Each row comes from the steps of one path. Every step used is in the known rows, and no mark comes twice. Write the path behind each row, first mark first.
Known rows
rifu > vuri > tataf > seka > vuka: [-16.3  19.2 -22.5   4.5 -28.4  45.4  11.3  12.3   6.9 -40.9  12.5  12.0
  -5.3 -47.0 -13.2  19.9 -17.9 -22.9  17.0  26.7 -16.7   7.9 -17.1]
lezavo > seka: [  7.8  12.1  -3.9  11.3  10.3  27.3   5.0  29.4  42.8   1.5   8.3 -29.5
 -49.2 -30.3  -1.5 -15.8  17.5  21.8  -0.5  -5.2 -20.0   2.7  10.6]
rifu > vuka > lezavo: [ -8.3  18.3 -12.5   9.9 -16.3  43.2   0.7  18.7  35.5  -9.3   5.2  -0.5
 -44.3 -23.9  -0.1  -9.1  13.9  62.9  15.9  -5.2  -6.2  14.6 -20.9]
lezavo > vuka > potikon > seka > rifu > tataf: [  0.5  59.8 -43.9   4.9   7.4  -4.1 -10.5  75.1   6.2 -27.9 -29.8 -28.1
   4.8 -15.3 -16.5 -61.2  51.2  21.7   9.1  41.0  -8.4  26.5  28.5]
rifu > vuri > tataf: [ -4.6  28.2 -31.6   5.7  -3.3  27.0   2.3  13.3  34.6 -27.2  -4.2   3.4
   2.0 -56.7 -13.5  -5.6   1.9  24.5  17.1   3.3  -5.3  31.0 -26.1]
vuka > potikon > seka > rifu > vuri > tataf: [ 11.5  50.6 -39.6   0.3  -9.9  15.9   9.0  41.5  16.0 -26.7 -45.4   5.2
  12.9 -55.2 -28.2 -43.3  42.5  27.4  32.5  14.1   0.4  47.4 -24.4]
rifu > tataf: [-17.1  35.9 -36.3  13.3   9.2   8.1 -22.5  24.8  25.2  -9.6   6.2 -25.2
 -19.1 -27.6 -12.9 -33.2   8.6  27.2  -5.8  12.5  -4.0   0.0   7.5]
seka > vuka: [-21.1  12.8   2.5  -3.8 -11.0  29.1  -8.5  17.9  24.6 -17.2  16.6 -20.8
 -36.1 -34.1  16.6  -6.9   5.5  -2.7  -4.2  24.7  -6.7 -11.3  22.0]
vuri > tataf > seka > vuka: [ -9.8   4.1 -24.5   5.8 -28.1  41.1   7.9  13.6  10.5 -38.5  17.4  -2.2
 -12.1 -20.0   2.9  13.5  -2.5 -29.3  -4.7  40.3 -15.7   4.5   2.7]
vuri > tataf > seka > rifu: [ -0.7  12.6 -57.5   9.5  -0.8  39.0  14.8  16.8  31.9 -44.7  -2.3  14.4
  -9.2  -2.1  -2.8  15.5  11.7  11.2   2.7  43.7 -12.0  37.0 -10.1]
lezavo > vuka > potikon: [ -7.2  30.3 -20.7  -0.8 -15.2  26.2  11.1  63.0  34.6   1.6 -12.5 -27.0
 -12.3 -34.7  11.1  -7.4  19.2  13.5  15.5  18.7  -7.0   7.3  17.6]
vuka > potikon > seka > rifu > vuri: [ -7.4  57.0 -30.0  -6.2 -11.6  20.4  -3.3  53.0  16.7 -14.0 -39.2  -3.7
 -13.4 -63.5 -25.9 -32.3  33.5  26.2  40.0   5.9  -1.3  23.7 -12.1]
vuka > potikon > seka: [ -3.4  34.7 -13.5  -0.4 -31.1  23.6 -13.4  53.0  11.4   8.2 -24.4 -30.3
 -15.9 -49.2 -19.0 -40.6  34.0   3.3  11.2   9.7   0.7   1.6   4.2]
potikon > seka > vuka: [-15.7  20.1  11.8  -3.1 -16.3  22.2 -22.6  32.8   2.5 -25.2   8.9 -33.5
 -27.9 -42.1   0.1 -31.9  25.6 -22.0  -9.8  29.3 -11.7 -10.2  29.4]
vuka > lezavo > seka > tataf: [  8.5   6.2   9.1  10.3   1.2  40.8  21.7  30.7  40.8   9.5  13.8  -4.7
 -44.7  -4.2 -16.8  -1.7  15.4  56.1  -5.6 -26.2 -17.3   0.9 -20.1]
vuka > potikon: [ -8.8  26.7 -21.9   5.9 -21.5  30.8   2.3  36.9  35.5  17.4 -21.3 -16.0
 -26.6 -46.4  -2.7 -16.8  17.2  19.8  18.7   5.4   4.2  -2.1  -1.4]
vuri > tataf > seka > vuka > rifu: [ -5.3  -3.3 -16.8  24.7 -30.7  52.1  14.1   4.3  16.2 -22.5  20.0   6.9
 -13.6 -50.3  -3.2   0.3  13.7 -17.4  -4.2  51.7 -12.6  -6.8   5.2]
vuri > tataf > seka: [ -6.2   6.7 -45.0  11.7 -17.2  41.9   2.7  19.6  26.7 -30.9   8.0   0.3
  -5.8 -17.7 -10.2  15.0  -2.3  -6.3  -3.1  27.4 -11.4  17.6 -15.0]
potikon > seka > tataf: [-19.8  16.6 -11.5 -15.6 -15.2  43.0 -18.6  38.5  20.9 -12.5  10.8  -5.8
  -4.5 -39.9 -26.1 -27.8  34.3   1.3 -18.1  -3.7 -11.9 -11.7 -14.9]
lezavo > vuka > rifu > tataf: [-10.4  35.2 -29.8  24.2  13.2  15.7  -9.7  43.7  29.3 -12.4  14.1 -25.1
 -10.3 -49.8  -5.0 -31.0  22.6  30.9  -7.3  35.0 -13.9   1.0  28.3]
rifu > vuri > tataf > seka > vuka > lezavo: [ -8.9  19.9  -9.9  16.3 -29.8  46.2  16.6  20.2   2.9 -39.8   7.5  10.8
 -14.9 -22.0 -16.2  31.2 -31.6  11.8  30.7  25.6 -13.5  22.1 -18.1]
lezavo > seka > vuka: [  5.8   6.9  16.4   6.4   0.8  22.3   9.6  19.9  27.9  -4.1  17.2 -30.9
 -54.5 -29.8   9.7 -16.2  20.5  -4.5  -2.1   7.3 -20.2 -12.0  26.8]
tataf > seka > vuka: [-29.6   9.9 -10.1   2.6 -26.1  45.8  -3.6  25.9  13.1 -23.8  21.7 -10.0
 -38.8 -25.6   5.6  23.8 -12.2 -28.4   0.0  35.0 -15.5 -21.5  16.0]
vuka > rifu > tataf > seka: [-13.6  31.2 -43.2  34.9 -13.4  35.0 -15.1  25.4  16.9  -3.5  14.6  -6.4
 -25.0 -49.7 -28.7 -11.3   0.1  15.7  -1.9  29.0  -9.1 -19.5   2.9]
lezavo > seka > tataf: [ -2.3   4.1  -4.2  -1.9   3.3  40.5  14.9  25.4  44.0   6.3  21.0  -4.1
 -34.6 -27.8 -13.3 -11.6  26.5  21.9 -14.5 -26.6 -21.4 -11.0 -17.8]

Write each row's path
[-24.3  34.8 -49.0  16.4  -9.0  26.7 -18.2  31.1  11.7 -14.9  12.1 -14.0
 -23.6 -14.8 -25.1  -0.5 -13.5   4.4  -3.9  20.1 -12.1  -9.7   1.1]
rifu > tataf > seka
[ 25.0   7.4   8.5  25.2  -2.2  34.3  27.7   2.6  26.2 -11.0  11.4   0.0
 -26.6 -84.6 -12.5 -29.7  26.5  18.0  15.2   9.9 -22.1   7.9  -2.6]
lezavo > seka > vuka > rifu > vuri > tataf
[ 25.1  19.2  -2.9  20.0  26.1  17.8  21.8  31.5  45.8 -14.4  -7.8 -19.7
 -64.3  11.9   3.5  -3.5  20.4  74.4  15.7   6.2 -13.5  33.0  12.3]
vuka > lezavo > seka > rifu
[  1.3  38.9 -26.2  -0.4 -12.1  19.2  -3.9  53.4  19.5 -11.8 -34.9 -15.8
 -20.1 -34.1  -9.7 -41.1  49.2  19.0  17.0  22.6   1.3  20.0   6.9]
vuka > potikon > seka > rifu
[  1.2  23.5 -28.7  11.7   1.8  34.9  13.8  30.0  37.3 -28.6   5.7   5.4
  12.5 -77.7  -6.0  -7.6  15.8  28.6  17.5  28.5 -12.0  33.1  -3.0]
lezavo > vuka > rifu > vuri > tataf
[ -6.5  21.0 -39.5  26.7 -23.1  52.3   9.8  12.7  29.0 -20.3   5.3  21.0
  -5.8 -78.0 -28.3  13.7  -3.2  10.3  19.0  19.4  -8.7  14.1 -28.0]
vuka > rifu > vuri > tataf > seka
[-21.0   4.2  -5.6  20.4 -32.6  57.0   2.0  18.2  17.7  -9.4  24.2  -0.5
 -41.4 -56.8   1.4  11.8   3.7 -20.2  -0.1  44.3 -11.6 -30.1  18.8]
tataf > seka > vuka > rifu
[-16.8  10.9   2.1  12.0 -30.0  46.3   3.4  32.4   6.9 -20.2  15.8 -10.9
 -48.5   0.6   2.2  33.3 -22.1   5.4  10.8  31.7 -12.2  -6.3  13.3]
tataf > seka > vuka > lezavo
[  3.9  21.7 -65.3  13.8 -34.6  55.2  30.1  12.4  32.4 -23.3 -27.9  35.0
  -6.3 -27.6 -11.6 -13.0  42.3  26.7  29.4  20.1  -5.9  34.5 -42.7]
vuri > tataf > seka > rifu > vuka > potikon
[ -5.5  14.0 -63.6   9.0 -13.5  52.2  14.9   2.0  31.4 -50.2  -1.1  35.3
  -9.5 -17.0  -5.2   0.6  32.1  28.4  11.7  25.8 -15.5  40.1 -37.3]
vuri > tataf > seka > rifu > vuka
[-15.9  31.3 -50.6   5.4 -35.5  59.4  17.3  26.2  30.6  -9.5 -21.0  25.6
 -33.0 -32.4  -6.9  -2.0  31.7  25.2  34.5  11.6  -2.9  10.4 -32.3]
tataf > seka > rifu > vuka > potikon
[ -4.3  34.1 -12.2  -6.3 -21.1  21.0  -6.3  77.8  15.1  -6.0 -17.5 -37.4
  -7.3 -38.4  -3.0 -30.6  35.7  -5.5   9.1  23.2  -9.8  11.2  20.8]
lezavo > vuka > potikon > seka
[ -6.6  51.8 -42.7   8.9  20.2  -2.9 -31.1  40.4  11.3 -33.4  -7.7 -21.6
 -12.5 -15.4 -24.2 -58.0  40.0  28.0  -5.6  32.4  -6.8  21.3  16.0]
potikon > seka > rifu > tataf
[-12.7  25.3 -38.1  -5.1   2.2  39.2   4.8   9.2  45.3 -27.7  -4.1  14.0
 -37.2 -34.7  11.4 -17.7  42.3  48.8  12.8  10.2  -6.4  22.6 -14.6]
seka > rifu > vuka
[ -8.2  35.3  -0.5  21.4  -9.5  10.4 -29.4  28.8  -5.6 -12.0  11.1 -29.3
 -18.5 -67.0 -24.1 -71.0  39.8  -0.5 -12.6  42.9  -8.7 -20.0  33.3]
potikon > seka > vuka > rifu > tataf
[ 17.9  14.1   2.3  19.4  -4.4  41.0  14.6  20.3  40.2   1.7   3.9 -13.1
 -63.4 -20.1  -8.7 -19.1  24.6  70.2  16.7 -23.5 -19.5  16.5 -18.4]
rifu > vuka > lezavo > seka
[-15.4  35.0 -14.3   8.0  -0.9  38.3   5.4  43.6  40.2 -14.7   7.6  -4.8
 -16.3 -82.0   1.7   3.4   6.8  25.0  20.8  20.8 -14.5   5.1  11.3]
lezavo > vuka > rifu > vuri
[ 14.3  38.9 -34.2  19.4  37.8  -0.1  -1.5  25.5  34.0 -16.4  -1.8 -19.2
 -42.4  -6.1 -12.6 -43.5  35.6  50.3  -1.7   8.9 -19.3  17.0  14.7]
lezavo > seka > rifu > tataf
[-12.8  26.1 -14.3  27.7  -4.4  17.4 -11.9  10.7  12.4  -3.1  16.8 -16.3
 -23.9 -60.3  -7.6 -45.0  23.8  18.0  -7.0  36.3  -4.9 -22.5  25.7]
seka > vuka > rifu > tataf
[ -3.4  17.6  -5.4  14.5 -14.4  37.7  11.1  -2.2  21.9 -20.7   8.7  12.0
  -3.6 -87.2  -6.8 -18.8  20.0  12.4  16.6  27.3  -6.2   8.3  -7.8]
seka > vuka > rifu > vuri > tataf
[-17.6  31.0 -14.9  26.8 -18.5  27.3  -9.7  31.4  -6.7 -21.6  17.7 -15.8
 -41.0  10.0 -15.0   4.3 -23.5  14.4   6.2  34.8 -11.2  -9.2  14.9]
rifu > tataf > seka > vuka > lezavo
[  0.2  33.8 -47.9  -0.2  12.6  23.2  12.8  10.5  40.1 -42.5 -13.0  16.0
   2.4 -41.0  -4.2  -5.4  16.7  42.3  21.3  17.1  -2.1  47.5 -22.1]
seka > rifu > vuri > tataf
[-15.1  26.3 -18.3 -15.8 -48.3  54.7   1.6  39.4  16.4  11.1 -12.1  14.6
  -2.0 -66.5 -35.3 -54.5  62.6  16.1   4.9 -24.3  -4.0 -11.2 -48.8]
rifu > vuka > potikon > seka > tataf
[ -8.5  13.6  13.8   7.4 -13.3  30.3   0.4  23.8  23.4 -16.3   8.3 -22.1
 -44.8 -10.0  11.2   4.5  -4.9  26.6   7.6  24.2  -3.9   2.6  21.8]
seka > vuka > lezavo
[-19.8  22.8 -42.3   4.9  -0.6  41.2  -0.5  28.9  32.7 -31.2   1.0   5.3
 -34.9  -8.1  -1.0  24.7   0.9  10.2   9.1  34.5  -9.2   9.4   3.1]
tataf > seka > rifu
[-27.5  23.2  -6.5  16.7 -32.1  58.3   1.7  18.3  15.5 -12.0  18.1  12.1
 -36.1 -83.1 -12.9  20.7 -12.5 -12.4  21.4  27.9 -13.5 -26.9   0.8]
tataf > seka > vuka > rifu > vuri
[ -5.8  32.2 -17.2   0.0 -42.3  38.5 -10.3  37.8  14.3   4.5 -24.1 -11.9
 -21.6 -66.4 -18.9 -58.3  56.5  14.9  19.5  -6.2  -3.3   1.3 -20.6]
rifu > vuka > potikon > seka
[-26.9  38.9 -45.3   0.0  -4.9  44.1   1.5  31.1  29.7 -37.1  -4.7  19.2
 -31.0 -34.3 -11.0  34.3 -13.3  14.8  27.3  19.9 -14.2  15.0 -14.8]
tataf > seka > rifu > vuri
[ 13.0  19.9   3.3  36.3   8.8  12.4   1.2  14.1  17.9   7.0  19.2 -28.9
 -45.4 -55.9 -15.7 -57.1  33.5  20.2  -6.1  19.7 -19.8 -23.3  27.3]
lezavo > seka > vuka > rifu > tataf
[ -7.2  31.3 -22.4  -5.2  11.0  17.1 -20.8  39.3  24.2 -36.7  -9.2 -18.2
 -24.2 -24.5  -4.4 -30.4  39.8  16.8  -3.6  29.7  -5.2  22.3  14.5]
potikon > seka > rifu
[-24.0  21.5 -50.4   4.1 -14.9  55.2   4.9  14.3  33.3 -36.0   1.9  23.8
 -39.9 -23.2   1.1   9.6  21.6  23.7  14.7  19.0 -13.5  13.2 -23.6]
tataf > seka > rifu > vuka
[  2.7  22.3 -26.9  21.1  -7.8  37.1   7.8   4.1  39.2 -13.7   0.2  13.4
   0.2 -86.4 -16.6 -13.2  15.6  35.7  15.9  13.3  -2.2  20.2 -21.5]
vuka > rifu > vuri > tataf
[ -6.1  14.4 -15.0  11.7  -0.7  36.3   2.2  41.0  44.3 -10.0  14.9 -16.6
 -22.0 -55.3  14.8  -3.4  22.7  20.9  -2.2  33.6 -12.3   0.6  27.4]
lezavo > vuka > rifu
[-11.8  28.3 -27.2   8.1 -50.4  47.0  20.4  24.3   2.9 -14.5 -11.7  13.0
   1.7 -57.5 -19.6   9.1  -6.6 -19.8  37.6  21.7  -6.9   1.6 -25.5]
rifu > vuri > tataf > seka > vuka > potikon
[-13.6  23.5  -1.9   0.6 -29.0  33.4   6.2  29.1  18.9   7.9 -10.5 -18.6
 -29.2 -45.4   8.3 -19.6  18.4  -2.7  17.6  20.6   2.0 -16.0  10.5]
seka > vuka > potikon
[  1.0   6.1  -9.6  19.9 -28.7  44.5  14.4  20.2   8.5 -34.8  13.8  -4.0
 -21.6   7.4  -1.6  23.7 -15.1   3.6   6.4  40.4 -11.2  17.8   0.5]
vuri > tataf > seka > vuka > lezavo
[  6.7   5.6   4.1   5.4 -12.5  53.9  25.1  16.0  43.3   3.8  16.6  13.6
 -49.2 -23.0 -19.2 -15.7  34.0  69.6   5.1 -42.8 -21.5   3.9 -44.0]
rifu > vuka > lezavo > seka > tataf
